What can hang from each mark
G: L V
H: E K L P V
V: G H
S: H
K: H
E: H
P: H

Known rows, with every way that one mark hangs from another
(K H): 0.271, 0.495, 1.781, 0.394, 0.183, -0.769, -0.667, -0.669, 2.002, 0.397, -1.813, 1.603, -1.618, -0.138, -1.377, 2.526, 0.280, 1.908, -0.163, -0.907, 3.328, -0.916, 0.104
(E (H K L P V)): -0.093, -1.337, -0.573, -1.005, 4.061, -1.094, 0.207, -0.371, -2.153, 0.837, 1.947, -0.157, 0.938, -0.216, -1.042, -0.051, -0.038, 0.291, 0.074, 1.222, -4.884, 1.624, -0.170
(K (H L P (V G))): -0.023, 0.919, 1.313, 0.716, 2.418, 0.038, -0.018, 0.077, -2.874, 1.272, 1.302, -2.137, -1.175, -1.352, -0.422, -0.243, 0.757, 1.071, 0.882, -1.216, -2.379, -3.188, 1.611
(H E L P (V G)): 0.060, 1.322, -0.281, 0.618, -1.669, 0.583, -0.594, 0.071, -1.774, 1.291, 0.566, -2.971, 0.122, -1.140, 1.270, -1.395, 0.074, -0.885, 0.896, -0.273, -3.731, -2.700, 1.445
(P (H L)): 0.342, 1.143, 2.050, -0.053, -2.539, -1.187, 0.531, -0.013, -0.057, -1.122, -1.675, 2.770, -3.189, -0.291, -1.255, 1.955, -0.088, 0.231, 0.507, 0.730, 0.022, 1.249, -0.394
(G L V): 0.735, 0.302, 1.321, -0.004, -1.285, 1.073, 1.574, 2.737, 0.338, 0.767, -0.235, 1.254, -1.419, 0.581, -0.260, 2.092, -0.355, -0.626, -1.613, -0.685, 4.473, 1.424, -2.058
(E H): 0.817, 0.095, -0.012, -0.963, -0.470, -1.492, 0.174, -0.317, 1.546, 1.983, -2.369, 1.664, -1.399, 0.185, -2.694, 1.165, -0.383, -0.074, 0.126, 1.143, 0.898, 3.956, -0.965
(V (G L) H): -0.002, -0.010, 2.058, -0.267, -1.367, -1.333, 2.336, 1.374, 2.158, 0.851, -1.177, -0.984, -2.168, 1.243, 0.143, -1.064, -0.057, -0.925, 0.622, -1.056, 3.968, 2.005, 0.025
(P (H K V)): 0.030, -3.038, -0.908, -0.499, 5.056, 0.551, 0.506, 0.008, 3.310, -1.280, 1.521, 1.495, -2.044, 0.989, -1.360, 0.798, -0.695, -1.091, 0.484, 0.972, 0.712, 0.027, -0.353
(G (V (H L))): 0.059, 2.859, 1.864, -0.047, -1.783, 1.257, 2.050, 2.278, 1.432, -1.150, 0.286, 2.003, -1.417, 0.305, -0.105, 0.024, -0.041, -1.506, -0.664, -0.510, 1.446, 3.343, -1.095
(H E K L V): -0.696, -0.870, 0.195, 0.429, -1.304, -0.199, -0.840, 0.574, 1.528, -0.580, 1.329, -0.901, 1.690, 0.727, 2.146, 1.092, 0.102, 0.480, -0.086, 0.328, -1.628, -3.585, 0.368
(K (H E L (V G))): -0.291, 1.329, 0.821, 1.763, -2.859, 0.334, -0.463, 0.826, -2.227, 1.187, 0.208, -2.638, 0.173, -0.588, 0.277, -0.139, 1.063, 1.351, 1.013, -1.433, 0.360, -4.342, 1.326
(G L (V H)): 0.351, 0.556, 1.277, 0.061, -0.479, 1.093, 1.958, 2.880, 0.473, -1.011, 0.226, 1.916, -1.404, 1.117, -0.299, 0.348, -0.241, -1.452, -1.598, -1.278, 5.230, 4.682, -2.034
(S (H E K L P)): -0.587, 0.632, -0.655, -0.591, -2.624, -0.569, -0.541, -2.162, -3.748, -0.643, -1.138, -0.099, 3.790, -0.840, 1.565, -0.529, 0.546, 2.204, -0.648, 0.721, -1.653, -1.851, -0.303
(E (H L V)): 0.685, -0.061, 0.009, -0.459, 0.119, -1.469, -0.348, 1.274, -1.521, 1.288, 0.066, 0.411, -1.172, -0.219, -1.928, 0.783, 0.049, -0.112, 0.210, 1.145, -2.569, 3.040, -0.482
(E (H V)): 0.973, -1.407, -1.573, -0.660, 2.710, -0.711, -0.564, 0.751, 1.094, 1.606, -0.170, 0.718, -1.476, 0.262, -2.751, 0.508, -0.477, -0.998, 0.187, 1.265, -0.280, 4.062, -0.513
(E (H K P)): 0.114, -1.296, -0.576, -1.611, 3.429, -1.167, 0.688, -1.876, 1.023, 1.470, -0.444, 1.249, 0.719, 0.215, -1.826, 0.240, -0.490, 0.468, -0.014, 1.294, -1.318, 2.536, -0.687
(H E K P V): -0.197, -2.209, -2.018, -0.161, 3.864, 0.942, -1.516, -1.430, 2.437, -0.456, 1.613, -0.496, 1.781, 0.279, 1.088, -0.110, -0.632, -0.566, -0.458, 0.173, -1.316, -1.887, 0.442
(S (H E K P V)): -0.108, -2.069, -3.571, -0.647, 3.208, 1.069, -1.487, -1.758, -1.741, -0.602, 0.666, -0.769, 3.295, -0.440, 0.553, -1.523, -0.105, 0.291, -0.631, 0.732, -0.629, -0.879, -0.184
(G L): 0.667, -1.011, 2.141, -0.277, -1.704, -1.927, -0.125, 0.914, 1.601, 0.561, -2.046, 1.287, -2.037, 0.761, 0.087, 2.954, -0.310, 0.853, -0.860, -0.193, 3.547, 0.819, -0.945
(H E L P V): 0.335, 0.717, -0.336, 0.606, -0.973, 0.019, -2.319, -0.260, -1.872, -0.515, 0.281, -0.277, 0.185, -1.161, 1.123, 0.409, -0.098, -0.039, -0.377, 0.006, -3.456, -0.596, 0.732

Rows
-0.572, -0.850, -0.447, 0.266, 1.015, 0.124, -1.298, -0.713, -0.473, -0.915, 1.863, -0.780, 2.131, -0.156, 2.168, 0.218, -0.005, 0.505, -0.357, 0.165, -3.847, -2.873, 0.598 | (H E K L P V)
0.278, 0.234, -0.496, 0.961, -2.387, 0.267, -1.230, 0.655, -1.782, -1.656, -0.220, 1.357, -1.657, -0.321, -0.702, 0.696, 0.043, -0.481, 0.313, 0.439, -0.411, 0.701, -0.169 | (P (H E L V))
-0.799, -0.494, 0.234, -0.222, -0.960, -0.433, 0.263, -0.985, 5.081, -1.706, -0.843, 1.468, 1.156, 1.653, 1.048, -0.294, -0.305, -0.287, -0.167, -0.265, 3.138, 1.333, -0.113 | (V (H E K))
-0.235, -1.342, -1.038, -1.184, 3.706, -0.239, -0.285, -0.734, -3.180, -0.701, 1.585, -0.576, 2.017, -0.731, 0.697, -0.550, 0.248, 0.905, -0.436, 1.098, -3.661, -1.237, 0.098 | (S (H K L P V))
-0.383, 0.436, 0.537, -0.626, 2.205, 2.098, 2.804, 1.373, 4.974, -1.158, 1.329, 1.773, -0.168, 1.421, -0.033, -0.409, -0.574, -1.920, -0.760, -0.340, 3.128, 2.261, -1.275 | (G (V (H K)))
0.640, -1.995, -0.191, 0.163, 2.002, 0.246, 1.290, 1.618, -0.393, 0.668, 0.442, -0.782, -3.562, 0.447, -1.677, -0.223, -0.432, -1.633, 0.976, 0.099, 2.052, 0.611, -0.226 | (P (H (V (G L))))
-1.013, 0.909, 1.210, -0.052, -1.467, -0.987, 0.025, -1.542, 0.691, -2.319, 0.100, 1.145, 1.824, 0.441, 1.895, -0.779, 0.154, 0.726, -0.352, -0.443, -1.125, 1.056, 0.206 | (V (H E K L P))
0.274, 0.620, 1.466, 0.041, -0.541, -0.405, 1.011, 1.826, 1.570, 1.958, 0.697, -2.528, -2.251, -0.148, 0.458, 0.131, -0.004, -1.104, 1.284, 0.285, -2.438, -2.835, 1.213 | (H L (V G))
0.153, 2.014, -0.151, -0.006, -6.571, -0.932, -1.088, -0.641, -3.240, -0.131, -3.181, 0.492, 1.791, -0.866, 0.697, 0.412, 0.679, 1.785, -0.422, 0.627, 0.670, -0.276, -0.521 | (S (H E L))
0.145, 1.093, 0.226, 0.920, -0.851, 0.021, -1.983, -2.235, -1.036, -0.202, -1.952, 1.226, 0.518, -0.996, -0.647, 1.113, 0.386, 2.154, -0.548, -1.368, 2.201, -0.883, 0.406 | (K (H E P))
0.716, -0.738, -2.982, -0.049, -0.676, 0.736, -2.042, -0.091, -1.174, -0.127, -1.259, -0.217, 1.240, -0.403, -0.360, -0.615, -0.021, -0.160, -0.525, 0.689, 1.714, 0.704, -0.414 | (S (H E V))
0.091, 0.123, 1.586, -0.542, 0.742, -1.010, 1.966, 0.171, 0.387, 0.655, -0.718, -1.015, -1.725, 0.410, 0.119, -1.784, -0.218, -0.934, 0.400, -1.198, 1.978, 2.613, 0.286 | (V (G L) (H P))
-0.518, 1.017, -0.885, -0.150, 1.342, 2.762, 1.556, -0.053, 2.269, -1.601, 1.225, 1.405, 1.715, 0.644, 0.540, -1.721, -0.554, -1.725, -1.072, -0.810, 2.211, 2.419, -1.003 | (G (V (H E K P)))
-0.082, -1.214, -1.070, -1.679, 3.057, -0.301, 0.209, -2.325, 0.009, -0.070, -0.925, 0.672, 1.679, -0.365, -0.119, -0.203, -0.217, 1.097, -0.549, 1.071, -0.220, -0.394, -0.412 | (S (H K P))
-0.890, 2.110, 0.867, 0.407, -2.928, 1.936, 2.033, 1.460, 1.521, -1.679, 1.053, 1.059, 1.678, 1.009, 1.435, -0.611, 0.173, -0.957, -0.859, -0.687, 1.900, 1.052, -1.162 | (G (V (H E K L)))
-1.098, 0.993, 2.375, -0.843, 0.871, -0.947, 2.933, -0.761, 1.992, 0.067, 0.990, -1.509, -0.003, 0.392, 1.357, -2.164, 0.027, -0.408, 1.271, -0.300, -2.227, -0.854, 1.086 | (V G (H K L P))
0.588, 0.540, -0.470, -0.587, 1.711, -0.691, 0.856, 0.400, -3.345, 2.821, 0.815, -2.062, -0.835, -1.070, -1.801, -1.664, 0.019, -0.875, 1.155, 0.851, -4.812, 1.785, 0.462 | (E (H L P (V G)))
0.012, 1.009, 0.181, 1.511, -0.223, 0.193, -2.542, -0.678, -4.146, -0.789, 0.434, -0.120, 0.744, -1.439, 0.163, 0.709, 0.802, 2.108, -0.383, -1.330, -1.375, -1.840, 0.930 | (K (H E L P V))
0.357, 0.516, -1.609, 0.286, -3.280, -0.081, -1.784, 0.413, -3.855, -0.416, -0.968, -0.487, 1.593, -0.840, 0.571, -0.291, 0.579, 0.773, -0.431, 0.653, -0.603, -0.284, -0.122 | (S (H E L V))
-0.254, 1.617, 0.345, 0.251, -3.579, 0.107, 1.263, -0.088, 3.948, 0.697, -1.882, -1.141, -0.718, 0.736, 0.259, -2.252, -0.229, -1.553, 1.212, -0.700, 3.206, 1.164, 0.619 | (V G (H E))
-0.215, 2.375, 2.166, 1.527, -5.446, -0.989, -1.372, -0.570, -1.787, -0.219, -2.243, 0.831, 0.509, -0.627, 0.356, 2.200, 1.076, 3.032, -0.268, -1.214, 1.951, -2.426, 0.329 | (K (H E L))
-0.397, -1.720, -1.979, -0.077, 3.285, 1.426, 0.233, -1.007, 2.556, 1.496, 1.917, -3.217, 1.570, 0.242, 1.308, -2.023, -0.519, -1.351, 0.805, 0.015, -1.466, -4.001, 1.291 | (H E K P (V G))
-0.534, -1.234, -0.525, 0.655, -0.532, 0.328, -0.299, 0.264, -0.603, -1.909, 1.209, 0.767, 0.004, 0.504, 0.320, 0.532, 0.016, 0.019, 0.377, 0.539, -0.760, -1.412, -0.140 | (P (H E K L V))
-0.887, 0.662, 1.810, 0.246, -4.902, -1.200, -0.002, -0.625, 2.115, -0.221, -0.998, 0.260, 1.859, 0.739, 2.315, 1.889, 0.185, 1.582, -0.115, 0.325, -0.261, -3.667, 0.045 | (H E K L)
0.273, -0.429, -0.735, 1.449, 0.292, 0.626, -2.360, -0.048, 0.255, -0.169, -0.323, 0.193, -0.031, -0.124, -0.728, 1.163, 0.383, 1.130, -0.295, -1.188, 2.863, -1.379, 0.497 | (K (H E V))
-0.643, -0.442, -0.269, -0.366, 1.085, -0.116, -0.206, -2.131, 3.301, -1.984, -0.326, 1.422, 1.515, 0.910, 0.970, -1.176, -0.383, -0.243, -0.350, -0.382, 1.195, 2.024, 0.094 | (V (H E K P))
0.554, -0.872, -0.305, 0.400, 5.548, 0.336, -1.784, -0.703, -0.306, -0.146, 0.758, 0.646, -1.324, -0.921, -1.473, 0.994, 0.075, 0.911, -0.314, -1.000, 0.073, -0.263, 0.709 | (K (H P V))
-0.087, 0.920, 0.763, 1.701, -2.248, -0.183, -2.087, 0.512, -2.368, -0.519, -0.087, -0.113, 0.305, -0.568, 0.140, 1.488, 0.942, 2.042, -0.162, -1.232, 0.658, -2.464, 0.586 | (K (H E L V))
-0.736, 0.191, 0.919, 0.366, -3.819, -0.546, 0.411, -0.912, -0.008, -1.595, -0.953, 1.769, 0.146, 0.485, 0.404, 1.145, 0.104, 0.929, 0.392, 0.502, 0.514, -1.437, -0.552 | (P (H E K L))
0.050, 1.254, 0.318, 0.926, -3.973, 0.303, -0.095, 1.300, 0.230, 1.644, 0.003, -3.081, -0.314, -0.177, 1.364, -0.560, 0.180, -0.831, 1.157, -0.096, -1.467, -3.353, 1.184 | (H E L (V G))
0.581, 0.149, 0.813, -0.246, 2.409, -0.619, -1.254, 0.269, -0.527, -0.246, 0.998, 0.246, -1.615, -0.991, 0.225, 1.128, -0.254, -0.238, -0.239, 0.417, -4.370, 0.082, 0.753 | (H L P V)
0.088, 1.878, 2.736, 0.483, -0.351, -1.294, -0.829, -1.229, -2.368, -0.212, -1.008, 1.284, -0.843, -1.288, -0.482, 2.072, 0.753, 2.843, -0.341, -1.058, -0.954, -1.317, 0.583 | (K (H L P))
0.152, 1.023, 0.298, 0.715, -3.210, 1.648, 1.124, 2.522, -0.666, -1.267, -0.275, 1.466, 0.225, 1.069, 0.392, -0.231, -0.073, -1.183, -1.720, -1.559, 5.983, 4.223, -2.081 | (G L (V (H E)))
-0.377, -1.135, -0.507, 0.089, -1.254, 0.192, 0.196, -1.411, 2.588, -1.269, -1.250, 2.088, -0.177, 0.917, -0.475, 0.830, -0.440, 0.120, 0.295, 0.498, 2.772, -0.495, -0.678 | (P (H E K))
-0.069, -2.340, -1.461, -1.000, 4.031, -0.085, 1.989, 0.586, 2.356, 3.123, 1.470, -2.374, 0.017, 0.997, -1.738, -1.327, -0.370, -1.335, 1.312, 1.170, -0.882, -0.026, 0.070 | (E (H K (V G)))
0.118, 1.606, 0.957, 0.755, -5.611, -0.617, -0.538, -0.375, -1.245, -1.330, -2.291, 2.270, -1.539, -0.295, -0.522, 1.288, 0.141, 0.474, 0.246, 0.360, 0.860, 0.729, -0.472 | (P (H E L))
-0.293, -3.363, 0.529, -0.359, 3.545, -0.183, 1.907, 1.606, 3.087, 1.986, 2.233, -3.156, -0.472, 1.617, 1.028, 0.119, -0.299, -0.747, 0.635, -0.101, 1.163, -3.839, 0.337 | (H K (V (G L)))
0.684, -0.820, -1.947, -0.821, 1.805, 0.647, 0.503, 0.668, 0.126, 1.904, -0.366, -2.256, -0.688, -0.349, -0.925, -1.561, -0.082, -1.101, 0.743, 0.794, 0.593, -0.763, 0.307 | (S (H (V G)))
-0.309, 0.548, 0.049, -0.884, 4.013, 2.383, 2.442, 0.387, 3.342, -1.385, 1.758, 1.763, 0.159, 0.668, -0.049, -1.110, -0.684, -1.877, -0.939, -0.536, 1.381, 2.916, -0.984 | (G (V (H K P)))
0.602, -1.047, -1.974, 0.644, 0.190, 0.983, -1.431, 0.055, 0.772, -1.246, -0.535, 1.635, -2.007, 0.124, -1.546, 0.400, -0.486, -1.410, 0.267, 0.472, 1.811, 1.703, -0.385 | (P (H E V))
0.907, -1.567, -1.431, -0.701, 3.553, -0.572, 0.701, 0.645, -3.044, 3.102, 0.669, -2.016, -1.018, -0.273, -2.263, -1.510, -0.222, -1.080, 0.495, 0.311, -1.184, 3.115, -0.223 | (E (H P (V (G L))))
-0.101, -1.463, -0.132, -0.810, 1.947, -1.381, 0.605, 0.715, -0.315, 1.103, 1.520, -0.146, 0.495, 0.670, -1.010, 0.686, 0.197, 0.247, 0.291, 1.379, -2.921, 0.948, -0.443 | (E (H K L V))
0.336, 0.696, -2.100, -0.011, -1.169, 0.250, -2.244, -0.731, -5.658, -0.653, -0.409, -0.522, 1.998, -1.636, 0.527, -1.037, 0.327, 0.768, -0.769, 0.558, -2.588, 0.323, 0.108 | (S (H E L P V))
-0.447, 2.935, 1.335, 0.277, -4.043, -0.382, 1.050, -0.761, -0.385, 0.062, -1.183, -1.332, 0.014, -0.412, 1.176, -2.701, 0.223, -0.768, 1.111, -0.882, -1.051, 0.738, 1.066 | (V G (H E L P))
0.527, -0.166, -3.429, -0.294, 0.902, 1.541, -0.751, -1.001, -2.919, 1.364, -0.525, -2.747, 1.425, -1.276, -0.215, -3.144, -0.063, -0.978, 0.372, 0.419, -0.525, -0.580, 0.520 | (S (H E P (V G)))
-0.370, -1.431, 0.760, -0.657, 4.456, -0.527, -0.221, -0.219, 0.834, -0.523, 2.632, -0.312, 0.205, -0.125, 1.288, 0.987, -0.211, 0.259, -0.162, 0.509, -4.770, -2.315, 0.717 | (H K L P V)
